What can hang from each mark
j23: j626 j744
j400: j626
j393: j23 j252 j643 j926
j284: j393 j626
j744: j23 j284 j643
j252: j393 j626 j744
j926: j393 j744
j643: j393 j626 j744
j161: j393
j626: j23 j274 j643 j926 j994

Every row comes from one small tree of marks. Brackets hold a mark, then the marks that hang from it, in the order of their numbers. Every link used is in the known rows. Which tree was each row made from?
Known rows
[j400 [j626 j23 j274 j643 j994]]: [ -8   7   0  -4   0   1   5 -11  -7 -11  -4  -5  13  20   5  15   7  -6
  17   0  20   4   4   3  23  -8  14 -14  18  -9  -9 -10]
[j926 [j393 [j252 j626]] [j744 j23 j284]]: [  3  -6  10   1  -6   4   2   8   2  -2  -5   0 -17  -1  -4 -10  -8 -17
 -19   9  -4   5  -5 -23  -2   7  -9  14 -14  26  12   5]
[j626 [j23 j744] j643 j994]: [  0   4  -3 -11  -3 -13   6  -7   4   0  -8  -1  15  13  -5  12   9  -6
  12   8   1  -8 -10   2   9 -13   3 -14   9  -8 -16 -11]
[j23 j626]: [ -8 -16  -1 -11   9 -12   6  -9   2   0  11  -7   5 -17 -12  -9  -2  -1
  22  -8 -10  -6 -12   7 -14 -10  -2   4  -6   1   4  -1]
[j23 [j744 [j284 j393] [j643 j626]]]: [ -7  -8  13   5  -1  -4   3 -11  12   4   5 -13  -6 -17  -8 -21 -16 -18
   8  24  -9   6   1   4 -12   3 -12   9 -18  -2  15  13]
[j926 j393 j744]: [ -1  -5 -17  -4   7 -14   9   0  -4   0   0  -2  -1  -7 -12  -6  -4   3
   7   7 -16  -9  -7 -24  -4  -9  -4  -1  -9  14   1   0]
[j284 j393 [j626 j274]]: [-12   8   3   5   8  -7   1 -13  -5  -2   7 -10  15  -8   5  -5   0  11
  21  -5   0   3   8  -2   2  -3  -2   1 -10   1   5  13]
[j626 j23 j274 j643 [j926 j393]]: [  1  14 -10  -5   3  -1   7  -2  -5 -13 -19  -1   8  24  10  22   2   4
   6  14  21  -7   5 -13  24  -4  10 -16  17  -3 -15 -11]
[j744 j284 j643]: [ -1  -8   7  -3   6 -11   0 -14   1   1  11  -6  -7 -12  -7 -20 -16 -19
  14  13  -5  10  -7  -4  -8  10  -4  10 -18   2   2  -1]
[j161 [j393 [j23 j626]]]: [  6 -16   4 -12  13   2   3  -4   3   6  14  -7   6 -23 -12 -13 -13  11
  14 -22  -8  -2  -6   7  -8  -9  -5  10  -3   3  -1   2]
[j23 [j626 j274 j643 j926] [j744 [j284 [j393 j252]]]]: [ -5   4   5   3  -7   0   5  17  18  -4 -15 -14   5   5  10  15   0   7
   3   4  17 -11  12  17  10   2  -8 -10   4 -16  10  12]
[j926 [j744 [j284 [j393 j23 j643]]]]: [ 10   9  -2  11   6   1 -14   6   0  17  12   7  -5  -9  -7  -3  -6  14
   0  -2 -17   2   3  -7  -8  13  -6  13 -12   1  -3   5]
[j643 [j393 j23] [j626 j926] j744]: [ -9   6  -7 -12   1  20  -1  -8 -18  -5  14   5 -10 -21   1   0   2   6
  -3  19 -14  -7  -3  15 -19   4  11   9  13   0  -6  -8]
[j643 [j393 j23 j252] [j626 j274 j926] [j744 j284]]: [ -5  13   1  -5 -11  34  -5   9  -8 -13   7   4 -18 -16  17   2   1   7
 -15  20   5  -8  12  19  -9  20  12   9  20  -6   2  -8]
[j284 j393 [j626 j23 [j643 j744] j926 j994]]: [ -8  31  -3   4  -2  -1   4 -13 -15 -11 -10   3  18  24  16  22  11   4
   3  22  13   7   2   6  19 -14   0  -2  16   3  -7   5]
[j926 [j393 j252] [j744 j23]]: [  6  -4 -15  -4   3  -3  -2   3   1   2  -5   4 -10  -4  -7  -8  -4  -7
 -14   4  -9  -5  -7 -20  -6   5  -5   3 -12  19   4   0]
[j161 [j393 j23 [j252 j626] j643 [j926 j744]]]: [ 19  -4  -1  15  16  11 -15  13 -10  27  11  13   0  -3  -3  -7   0  26
 -22 -45  -8   4  10   5 -12  15  -1  12  12  11 -10  -1]
[j252 j626]: [-11 -10  12  -7   7  -8   4 -15 -11   2  15  -4   8 -10 -10  -9   1  -6
  17 -10 -10   1 -12  -5 -15  -4   3   9  -6  11  -5  -6]
[j252 j393 [j626 j23 j994] [j744 j643]]: [-14   5  31  11 -18  -2  -3 -10  -6   3   4  12   8  23  -1   8   0 -20
 -13   8   4   6 -14 -21  -4 -16  -3   3 -13  12  -4  -7]
[j926 [j393 j23 [j252 [j626 j274 j994]]] [j744 j643]]: [ 13  11   1  11 -15  -3  -2  14   6   0 -16  11  -6   8   0   1   5  -1
 -22  -5   8   2   7 -24   9   0   0 -15   2   7   4   0]
[j926 [j393 j252 [j643 j626]] [j744 j284]]: [  5   1  -9  17   0   3  -1  11   2  10  -3   3 -14  -4  -6  -9  -4   4
 -17   7  -7  -9   8  -6  -5   8  -6  11   5  15  10   0]
[j626 j926 j994]: [  3   6  -9 -15   5 -11   6 -11  -8  -9   4  -4   9  -4   1   4  14  -2
  15  -6  -2   1  -9  -2  -1  -8  13  -7  -1   0 -12 -12]
[j400 j626]: [-13 -16  -4  -6  14  -5   5 -16 -11   0  22 -11   7 -13 -12 -11  -1  -3
  25 -11 -14   4  -4   2 -12   2   3   8  -8   3  -3   1]
[j284 [j393 j23 [j252 j744] j643] [j626 j274 j994]]: [  2  21   1  23  -8   6 -21   7  -2  16   7  16  17  12   8  11  18  26
 -13 -26   1  -3  14   1   0   3  -2  -3  -5  -7  -7   7]
[j643 [j393 j23 j252 j926] [j626 j274] j744]: [ -4   7  -7   2   0  33 -14   9 -14   0  13  13 -15 -20  13  -6   8  15
 -17   4  -4  -5  12  21 -21  19  15   7  22  -6  -3 -12]
[j744 [j23 j626] j284 j643]: [  1 -20  13  -9   1  -6  -1 -13  13  -1   1  -7 -17 -13  -9 -21 -22 -31
   4  14  -1  14 -13   5  -7   5 -10  11 -24   1  17   8]
[j252 j393 [j626 j23 j274 j926] [j744 j643]]: [-16   3  27   7 -15   5  -2  -6  -6  -6  -3   8   8  31  11  19  -3 -10
 -15   6  14   0  -3 -16   3  -3   3  -3  -4   0  -5  -3]
[j926 j744]: [ -4  -6 -12  -9  10 -15   5  -7  -6   2   8  -3   3  -9 -10  -6  -2   2
  13  -3 -17  -7 -11  -8 -11  -4   1   2  -5   5  -2  -3]
[j400 [j626 j274 [j643 j744] j994]]: [-19   0 -10  -4  -4   2   6 -11 -15 -12   0  -3   8  11   2   8   6  -9
  13   8  10  -3   0   5  10 -10  11  -9  14 -12  -1  -6]
[j926 [j393 [j23 j626] j252]]: [  7  -6  -6   1   2   0  -3  11   8   4   7   4  -3 -16 -11  -7   2  13
   0 -11  -8  -6  -1  -4 -12   2  -8   4  -3   9   1  -2]
[j23 [j626 [j926 j393 j744] j994]]: [  6   2 -19  -8  -3 -16  19  10   5 -12 -18  -5  -1   2  -6  11  10   4
   2   1  -3  -7  -6 -13  10 -25   0 -15   1   8   9   4]

Write each row's tree
[  2   7   9   4  -7   4  -2  11   3  -1 -15   5  13  24  14  17  21   2
  -9 -14  20  -1   8   9  12   1  10 -18  26 -10 -13 -12]  [j393 [j252 [j626 [j23 j744] j274 j643 j994]] j926]
[  9 -10 -10   5   7  -5  -6   5   5  15   6   8  -2 -11 -18  -3   0  15
   4 -12 -15  -8  -1  -4 -11  -2  -6   1  -6   1  -3  -1]  [j926 [j393 [j23 j626] j643]]
[ -5  -5  -1 -12  -3  -9   9  -3   7 -11  -3  -7   7  -8   0   1   8  -1
  19 -10   6  -7  -6   5   2 -18   8 -13   1  -9   6  -6]  [j23 [j626 j274 j994]]
[ 18  16   1  11   7   3   3  11  -8   7  -2  -5  -1   5   3  -1  -5  13
  -5 -13   6  22   9  -4  25  -4  -6   6   9   3  -4   9]  [j161 [j393 j23 [j926 [j744 [j284 [j626 j643 j994]]]]]]
[  4  -9   3  -1   8  17  -1   9  -5   4   7   0  -8  -7   0  -7 -17   6
  -2   2   3   8   0  15   0   1  -6  18  11  -5   0   0]  [j161 [j393 [j23 [j626 [j643 [j744 j284]]]] j926]]
[  3  21   3  -6 -10   6   4  12   4  -4 -11  -4   0  11  10  21   7  -3
  -4  18  13  -8   4  14  14   2   4 -10  15  -2 -11  -7]  [j626 [j23 [j744 j284]] [j643 [j393 j252]] j926 j994]
[ -3 -15  17   0   5  22 -10   0 -10   5   5   5   3   9  11  -7  -4  -4
 -21 -30  10   5   0  -1  -7   5   5  11  -4   8  -1  -1]  [j161 [j393 [j252 [j626 j274] [j744 j23]] j926]]
[ -5   3  -7 -10  -4  -2  12  -2   2 -14 -15 -10  17  26   7  27  14  -1
  13  -2  16  -3   7   9  26  -7  12 -26  20 -21 -13  -2]  [j400 [j626 [j23 j744] j274 j643 j926 j994]]
[  0  -8   1 -16 -12  -7  17  11  20 -19 -13 -16   3  -3   5  10  10  -1
  13   0   6  -8   0  10  11 -11   4 -17  -1 -21   7   4]  [j23 [j626 j274 j926 j994] [j744 j284]]
[  8   7 -16  10  -4  10 -16  15  -2   8   0  20   4  16   4  17  13  25
 -21 -19   0 -16   9 -10  -4  14   6  -7   2  -8 -17  -8]  [j626 j274 [j926 [j393 j23 [j252 j744] j643]]]
[ -2  12   5  19  -8   5  -7  12  -4   8   5   7   1  14  -3   4  -1   9
 -11   5   0   2   5 -16   6   7 -18  13  -7   9  -5   6]  [j926 [j393 j23 [j252 [j744 [j284 [j626 j643]]]]]]
[  6   6 -17  -8   6  -7  10   2  -3 -11 -12   1   2  11   1  12   2   7
   0  11  -4  -5  -3 -20   9  -5   3  -6   6  12  -8  -2]  [j626 j23 [j926 j393 j744]]
[  8 -15   8  15  -2   5 -11  23  14  21  15   5  -9 -13  -9  -1   0  17
  -9 -15 -20   0   5   7 -18  13 -12   8 -13 -14  -2   3]  [j252 [j393 [j23 j626 [j744 j284]] j643 j926]]
[ -3   0 -14  -3  16  -1  -1   3 -15   8  11   0  -9 -16  -4  -5  -1   9
   5  -3 -18  -2  -2   0 -15   2   6   2  -2   8  -2  -1]  [j643 [j393 [j926 j744]]]
[ -6   6   5   0 -10 -13  12   1   8  -6 -11 -15  10   8   3   6   5  -3
  16   6   9  -1   5   2  23  -9  -5 -14   0 -16   1   7]  [j23 [j744 [j284 [j626 j274 j643 j994]]]]
[  0 -17   4 -14   0  -4   5   0  11  -5  -1  -8 -15 -11  -8 -10 -13 -16
   2   9  -9   3 -14  -1  -5  -2  -8  11 -15   5  18   9]  [j926 [j744 [j23 j626] j284]]
[ -9  -8  14   5  -2   3   2  -5  15  -6   0 -14   3   4   3  -5 -15 -12
  13  16   4  12  14   3   8  12  -7  -2 -13 -11  10  19]  [j400 [j626 [j23 [j744 [j284 j393] j643]] j274]]
[  2   6  -6   7  -2   3  -7  -4  -1   5   0   6   4  -3   5  -2  15   5
  -5 -16   9 -10   7  14  -4   2  15  -7  18  -6  -2 -16]  [j393 j252 [j643 [j626 j274 j994]]]
[  6 -12  -5  -1   9  -6 -10  -2   4  17  15   7   3 -14 -15  -4   1  14
   9 -22 -16  -7  -5  13 -18   3  -2   4  -2  -8  -6  -4]  [j393 [j23 j626] j643]
[  9 -12 -10   5  28   0  -7  -8 -13  20  15   1   6  -9  -5 -14  -8  14
   6 -30  -8   3   3   8 -11   4   4   9   0   3 -12  -5]  [j161 [j393 j643 j926]]
[-10   7  15  13  -2  12  -7   1  -5  -1   2   2  -6  13  16   0 -12  -2
  -5  15   8  16  12   4   7  12  -2   4  -6  -3   4  12]  [j252 [j744 [j284 [j626 j23 j274]] [j643 [j393 j926]]]]
[  7  -3   8  -8  -8 -11   5  -6  16  -5  -4  -4   1   3  -3  -7  -4 -21
   7  19  -1   6  -7  -1   4   1  -4  -5 -10  -7  -3  -1]  [j626 [j23 [j744 j284 j643]] j994]
[  3  -6   5   1   2 -12   1 -13   4   1  -3  -7 -14  -3  -5 -19 -20 -22
  -4  15  -7  19  -5  -8   4  10 -15  11 -23   7  16  21]  [j926 [j744 j23 [j284 j626] j643]]
[ 13  -5 -12   8  -1  -9  -3  14  14  10  -7   7 -12  -8 -13  -9  -8   5
 -14  -2  -8  -3   1  -9  -7   4 -15  -3  -6   8  12   9]  [j926 [j393 [j23 j626] j252] [j744 j643]]
[ 10   0  20   3 -20   1  -5  11  18   0  -4   1  -3  -2   2  -6   5 -10
 -10  -6   6   5   6   0   1  13  -2  -8  -5 -11   0   0]  [j393 [j23 [j744 j284 j643]] [j252 [j626 j274 j994]]]
[ -4  13   5   9 -10  -4   5   5  -5  -4 -15   2   7  16   4  10  11  -5
  -3  -3  23  -6   3 -16  16 -12   6 -13  12  10  -3 -12]  [j926 [j393 [j252 [j626 j274 j643 j994]]]]
[-13   2   2  -7 -14   0   9   3   3 -16 -11  -4  -2   6   7   7  -2 -12
   9  22  16  -8  -6   9  13 -15   3  -5  11 -14  10  -6]  [j23 [j626 j274 [j643 [j744 j284]] j994]]
[ -6   3   7   7   1 -11   1 -12  13   1  -8  -8  16   6   5  -3  -7   2
  10   9   2   4  11   3   9   2 -12 -11 -10  -8   6  22]  [j284 j393 [j626 [j23 [j744 j643]] j274]]
[  8   2  -4  21   6  10 -15   8 -10  23  14  15 -11  -8  -6   0   5  21
 -21 -15 -18   2   6  -4 -18  11   2   9   6  -1  -6  -8]  [j252 [j393 j23 [j643 j626] [j926 j744]]]
[ 13 -11  -6   8   3   9 -14  19  13   8  -9   6 -19   2   9  -3  -2   4
 -22 -16   5   2   9  15  -3  21   0   2   2  -9  14   5]  [j393 j252 j643 [j926 [j744 [j23 [j626 j274]] j284]]]
[ 12  20   3   3 -13  -2   9  15  -5  -7 -16   2  -8  18  -2  20   7  -2
 -10  10   8   8  -1 -26  24  -9   0  -5   7   9  -6  -4]  [j252 [j626 j643 [j926 [j393 j23] [j744 j284]] j994]]
[  2  -8   1 -11   7   0  -2 -26  -3  -4  -2  -3 -11  -7  -3 -13  -9 -27
  -4  11   1  12  -9   6  -8   6   5   5  -6   0   4  -1]  [j744 j23 [j643 [j626 j926]]]
[ -1   3  13  15   1  15  -7   3   0   8   3   2  15  20  15   1 -11  16
 -11 -17  14  -4  15   9  13   8  -7  12   6   3  -2   9]  [j161 [j393 [j252 [j744 [j284 [j626 j23 j274]]]] j643]]
[-11  -3   4  -1   7  -1   1 -21  -9   7  10  -5 -11 -23 -10 -19 -15 -15
   8  17  -8   0  -4  10 -17  -2   1   6  -4   8   8  -1]  [j744 [j643 j393 j626]]
[  3  16 -18   6  -2  -3   4  -5 -10  -8 -11  11  10  20   8  15  14  11
  -8  12   0  -1   5  -3  14  -8   1  -5  13   7  -9   2]  [j284 [j626 j23 [j926 [j393 [j643 j744]]] j994]]
[ -7 -13  -4 -19  -6  -1   3 -12   1 -11   0   3  -4 -10  -4  -7   2 -20
   1  12  -7  -2 -20   8 -11 -15   2   4  -7   0   9  -3]  [j643 [j744 [j23 [j626 j994]]]]
[ -4  -5   6   3  -3  24 -13  11   6  -9   0   3 -15  -8  19  -9  -4  -6
 -15  11   8   8   6  15 -10  16  -1  14  -5  -4  19   8]  [j643 [j744 [j23 [j626 j274]] [j284 [j393 j252 j926]]]]
[  1 -11   2 -18   0  -7   3 -11   6  -5   1  -4  -2 -12  -8  -7   3 -18
   9  -4  -3   3 -18   4  -5 -15   3   0 -12   2   7  -3]  [j744 [j23 [j626 j994]]]
[ -2  -9 -13 -13   7 -14  12   1   2  -6  -4  -8   2  -6  -6   5   2   7
  10  -8  -9  -9  -8   5  -5 -10   0  -4   2   0   7   6]  [j23 [j626 [j926 j744]]]
[  6  11  -5 -16   3  -5   5 -11  -6 -14   0   1  11   7   7  11  15  -1
  12   0   5   3  -8  -1   6  -7  15  -7   9   1 -17 -15]  [j626 j23 j926 j994]
